Each row was made from one path, in order. Every step used is in the known rows, and no mark comes twice. Write each row's path.
In the rows, 128 means zero.
Known rows:
koro-busin-totu: 129 125 138 127 132 122 100 149 114 123 151 116 108 154 138  89 170 118 148 186 117 112 132 117 135 133 150 119
roranu-busin: 150 122 126  88 132 117  72  97 128 113 172 161 143 103 163 122  99 124  79 157 167 138 106 134 128 138 170 137
roranu-busin-murig-luriv-koro: 129  83  65 123 167 151  89 135 156 126 185 191 124  82 123 134  71 110 140 119 148 163 125 134 117 141 105  96
totu-luriv-koro-busin-zita:  85  90  92 154 131 161 151 168 147 133 140 150  98 145 136 111 162 154 159 118  95 112 121 106 110 194 153  58
totu-luriv: 133 157 129 106 143 121 144 117 140 143 112 139 142 133 140 116 142 111 110 134 114  99 144 118  94 166 157  94
koro-busin-totu-luriv: 118 129 123 124 156 139 116 152 120 136 150 130 110 142 128  77 179  97 161 187  91 100 143 109 108 166 161  75
murig-luriv-koro-busin-roranu:  91 125 105 138 133 169 147 168 136 120 165 141 124 139 131 155 124 117 203 123 139 165 117 132 114 130 115  96
luriv-totu: 139 162 151 112 127 145 151 148 155 128  93 150 114  94 156 136 152 132 121 124 111 126 120 102 124 144 114 140
busin-murig-luriv: 145 126  85 130 148 110 113 136 152 141 127 136 136 137 109 150  84  99 143 107 129 137 151 126 125 108  53 133
koro-busin-murig-luriv: 129 119 107 142 152 121  88 154 116 127 161 108 127 164 110 131 108 104 189 146 117 118 128 111 136 118  77 117
taraset-zita-dasa: 155 163 201 107  30  74 155  52  71 127  92  63 117 154 122 164 126 184  61 174 176 123 132 136 166  45 143 206
taraset-zita: 154 148 183 117  54  92 132  81  77 135 103  99 125 158 125 161 132 168  89 154 169 121 147 128 158  68 135 160
dasa-zita: 155 176 152 105 107  78 170  68 110 130 128  62 119 151 148 163 135 147  82 131 150 144 159 144 143  88 159 210
bopas-busin-murig: 151 131 136 142 134 121  53 147 134 129 100 106 142 108  90  70 115  90 100  63 135 129 121 117 164 127 117 162
luriv-murig: 147 123 155 127 134 123 137 147 143  95 110 128 143 107 157 145 102 136 106  83 129  83 105 120 134 115 104 144
totu-luriv-koro: 110 126 116 137 143 157 175 144 156 141 114 157 121 118 134 114 149 148 138 108 115 115 143 120  91 184 167  64
dasa-zita-busin: 167 206 178 110 121  78 154  32  81 137 105  46 133 158 127 133 158 141  92 152 152 134 149 151 131  86 180 213
dasa-zita-taraset: 166 181 181 117  88  64 182  34  90 151 110  23 130 161 134 187 104 159  83 135 163 153 166 163 150  58 154 226
luriv-koro: 123 115 134 150 105 141 157 147 150 121 114 140 115 134 147 131 135 188 126 102 155 140 124 130 131 137 153 125
dasa-zita-busin-murig-luriv: 161 188 136 122 148  87 151  48  95 149 113  61 129 149  97 144 131 112 126 135 136 145 165 149 125  81 123 195
luriv-murig-busin-zita: 100  82 109 136 118 133 131 173 149 106 144 145 147 103 143 159  93 120 122  96 111 116  91 130 154 125  79 148
koro-busin-murig-luriv-totu: 123 123 107 142 164 147 105 173 131 130 150 126 113 135 111 133 123  98 203 140  96 122 125  98 129 133  63 107
murig-luriv-koro-busin-totu:  92 123 113 152 136 182 152 165 138 143 162 137 111 122 123 135 148 123 199 156 110 157 144 134  95 128 120  87
roranu-busin-totu: 146 109 105  88 147 129  81 111 143 122 174 187 119  83 154  93 127 100  82 178 146 147 129 138 118 146 172 114
busin-koro: 125 117 115 134 126 125 110 146 150 115 109 162 135 169 134 114 154 178  92 111 131 168 149 144 127 126 137 133
taraset-zita-busin: 166 177 209 121  68  91 115  45  48 142  80  84 139 165 104 130 155 162 101 175 172 110 138 134 147  66 155 163

Write each row's path:
100 118 121 147 151 166 159 159 136 135 137 142 114 134 129 104 160 147 174 128 104 106 131 110  96 189 171  52 | totu-luriv-koro-busin
115 114 126 132 172 152 128 170 127 121 150 138 109 119 130  84 168  94 169 162  78  82 132 106 106 164 142  66 | koro-busin-totu-luriv-murig
122 135 150 145 126 154  59 155 133 122 100 127 150 122 102  62 163 129  86  74 121 169 131 138 141 131 162 150 | bopas-busin-koro
132  97  93  93 186 158 108 132 154 119 173 207 121  47 146  88 126  75 102 153 108 115 130 128  90 178 164  63 | roranu-busin-totu-luriv-murig
129 134 132 118 166 142 159 144 150 119 112 150 143  98 142 126 123 106 121  93  94  71 127 113  92 166 127  80 | totu-luriv-murig
121 101 138 148  70  91  89 121  99 129 139  71 116 202 147 146 121 163 126 152 133 119  95 122 171 108 116 164 | koro-busin-zita-taraset
130  94  98 107 150 139  67 125 143 105 170 199 138 117 147 107 123 150  80 138 148 176 124 147 119 146 168 115 | roranu-busin-koro
138 133  85 131 164 142 135 160 169 145 115 158 119  99 110 151 101  91 162 101 102 142 148 111 118 125  35 120 | busin-murig-luriv-totu
126 112 114 117  41  70 125 101 144 114 106  91 103 169 163 149 124 176  34 132 143 132  88 130 172 101 114 220 | busin-zita-dasa
 95 132 127 151 127 173 147 155 128 136 160 121 127 136 129 154 129 139 197 141 125 152 130 132 101 123 118 101 | murig-luriv-koro-busin
134 102 123 138  45  72 113  95 128 144 101  91 121 184 153 169 102 171  65 116 149 139 111 141 170  93 101 191 | busin-zita-taraset
115  79 106 173 135 145 125 181 140 114 140 132  96 152 119 114 129 179 183 103 136 126 118 110 151 146 120  98 | luriv-koro-busin-murig
147 143 157 153  95 125 133  79  73 152  88 111 122 146  71 140 134 157 151 140 156 132 153 134 139  71 104 125 | taraset-zita-busin-murig-luriv-koro
160 160 166 133  95 102 112  60  62 153  88  98 136 155  76 140 128 133 134 157 155 122 155 133 141  60  99 145 | taraset-zita-busin-murig-luriv
 99 104 114 134 141 141 162 143 140 141 126 138 153  99 123 150  97 101 136 107  88 101 120 132 113 156 105  92 | totu-luriv-murig-busin-zita-taraset
107  85 127 143 105 123 139 152 134 119 132 121 152 109 135 173  75 128 124  99 119 121  96 141 158 108  76 158 | luriv-murig-busin-zita-taraset
106 128 125 118 173 155 164 155 143 129 135 156 162  82 126 130 112  85 150 115  89  90 127 124  94 172 125  76 | totu-luriv-murig-busin
 92  94 110 162 118 152 158 146 133 147 128 124 106 152 127 125 142 162 161 120 103 116 125 118 115 176 149  69 | totu-luriv-koro-busin-zita-taraset
121 131 149 131  59 109  73 120 129 121  97  71 123 124 124  90 138 127  41  91 132 141  81 126 177 112 143 220 | bopas-busin-zita-dasa
101  94 122 141 157 156 137 183 147 101 138 166 162 100 123 139 107 133 141  96 107 139 121 144 130 128 101 121 | luriv-murig-busin-koro
120  93  82 105 171 167 118 133 159 133 175 214 106  60 140  80 142 102 112 162 120 143 140 134  89 190 189  53 | roranu-busin-totu-luriv-koro
161 195 151  93 130  70 154  47  92 116 110  72 129 161 129 134 148 114  99 129 168 150 134 150 147  96 174 208 | dasa-zita-busin-roranu
120 177 135 113 136 169 159 142 152 149 120 144 133  89 141 168 134  94 157 139 100 151 137 119  89 122  84 126 | murig-luriv-totu
111 107 117 110 152 130 142 178 145  85 146 160 162  91 139 153  82  82 146  86 140 126  91 134 153 131  97 135 | luriv-murig-busin-roranu
115 105 127 127 154 148 149 174 146 115 142 157 148  71 128 128 112  92 142 127 105 115 124 138 128 128 103 122 | luriv-murig-busin-totu
158 176 149  96 132  85  98  87 106 106  91 128 155 165 133  97 143 102 112 130 176 126  94 136 142 126 161 158 | zita-busin-roranu
144 149 121 152 156 132 113 104 122 145  95 126 141 140  88 107 126 124 164 121 137 130 134 136 112 117 102 123 | zita-busin-murig-luriv-koro
103  98  93 156 168 159 150 171 147 135 136 153 106 134 112 101 144 140 182 109  99 104 138 104 107 193 140  44 | totu-luriv-koro-busin-murig
